Every row comes from one small tree of marks. The marks that hang from a mark follow it in brackets, in the order of their numbers. Every link used is in the known rows. Which tree was each row made from?
Known rows:
Q_297(Q_662(Q_802)):  -5  28 -17   4  35   3  15  11  12 -11 -14 -26 -18  51 -31 -60  21
Q_42(Q_662(Q_297 Q_802)):   9  -4 -13   8  40  -9 -17  57  25  -3 -12 -28 -16  52 -36 -46  24
Q_717(Q_297(Q_662(Q_42))): -18 -40 -17  11  38  19  23  18  23 -35 -23 -20  -7  44 -37 -10  36
Q_662(Q_42 Q_297 Q_802(Q_269)):   4 -11  -4  -2  37   7  26  62  15   2 -74 -51 -18  53 -48 -15  19
Q_297(Q_662(Q_42 Q_802(Q_269))): -13  31  -9  -2  32   8  37  39   5  -6 -47 -45 -34  55 -32 -51  22
Q_971(Q_42 Q_94):   2  25 -18   7  36 -12  -4  17  21  -5 -18 -18 -44  46   2  -8 -13
Q_717(Q_297(Q_662(Q_802(Q_269)))):   1 -25 -17   4  36  15  30   4  15 -29 -24 -30  -4  41 -27 -39  29
Q_971(Q_42 Q_94(Q_269(Q_802))):   2  11 -30   4  36  -2   1  13  10  -3 -23 -53 -45  63  29  -4 -19
Q_971(Q_42(Q_662)):  -5  14 -17   8  34 -17 -14  42  22  -3  -9 -20 -47  48  12 -25   9
Q_717(Q_297(Q_662(Q_42(Q_971) Q_802))): -13 -13 -16   6  40  15  31  33  16 -30 -36 -29 -24  46 -51 -30  24
Q_971(Q_42 Q_94(Q_269)):   2  15 -25   7  39  -9   7  10  14  -1 -21 -33 -46  52  25 -13 -19
Q_297(Q_662(Q_42(Q_971(Q_94)) Q_802(Q_269))): -11  48  -7  -3  34   1  42  53   2  -5 -51 -50 -48  57 -41 -54   0
Q_971(Q_42(Q_662(Q_297)) Q_94(Q_269(Q_802))):   3 -14 -28  10  41  -6 -17  49  22  -4 -15 -61 -49  65   8 -18   1
Q_42(Q_971(Q_94)):   3  29 -14   4  37 -18  10  24  12  -3 -17 -21 -25  49 -13  -5 -34
Q_42(Q_662(Q_297 Q_802(Q_269)) Q_971(Q_94)):  16  20  -6   2  41 -22   3  79  15   3 -29 -50 -40  53 -39 -52 -12
Q_717(Q_297(Q_662)):  -9 -43 -20  12  38  15  17  -5  24 -35  -6 -15   4  39 -27 -16  32

Write each row's tree:
-26  15 -11   6  35   1  26  42  12 -13 -31 -30 -30  54 -37 -24  12 -> Q_297(Q_662(Q_42(Q_971)))
 -9 -20  -7   9  43  -4  11  67  26  -7 -53 -33 -21  53 -61  17  -2 -> Q_662(Q_42(Q_971(Q_94)) Q_297)
  2  25 -18   6  41 -22   1  54   8  -1  -2 -37 -42  58   7 -36 -28 -> Q_42(Q_662 Q_971(Q_94(Q_269)))
  0  12  -7   3  44  -1  15  78  20  -2 -65 -41 -35  56 -75 -16  -4 -> Q_662(Q_42(Q_971(Q_94)) Q_297 Q_802)
  9  20 -16   9  42 -15 -19  60  30  -3 -20 -31 -56  52 -29 -43   7 -> Q_971(Q_42(Q_662(Q_297 Q_802)) Q_94)
 18 -16  -8   0  36  -1  16  28  16   2 -49 -43   0  46 -32 -26  13 -> Q_662(Q_297 Q_802(Q_269))
 13  -5  -9   4  37 -10  -3  58  19   1 -24 -42 -17  52 -23 -48  20 -> Q_42(Q_662(Q_297 Q_802(Q_269)))
  2  20 -24   9  40 -15  -7  39  16  -2  -7 -37 -59  56  26 -33 -11 -> Q_971(Q_42(Q_662) Q_94(Q_269))
-14  39  -7  -4  34   2  42  51   1  -5 -52 -48 -43  56 -37 -53   8 -> Q_297(Q_662(Q_42(Q_971) Q_802(Q_269)))
  0   4 -11   2  45   2  22  74  14  -1 -66 -50 -37  59 -61 -18  -9 -> Q_662(Q_42(Q_971(Q_94(Q_269))) Q_297 Q_802)
-17  34 -13   3  35   9  24  38  10 -11 -34 -33 -32  57 -43 -50  26 -> Q_297(Q_662(Q_42 Q_802))
-13  28  -9   2  37  -9  18  54  11  -4 -42 -26 -38  55 -25   6 -21 -> Q_662(Q_42(Q_971(Q_94)))
-22  18 -16   6  39   2  32  39   8 -12 -30 -41 -37  58 -27 -28   1 -> Q_297(Q_662(Q_42(Q_971(Q_94(Q_269)))))
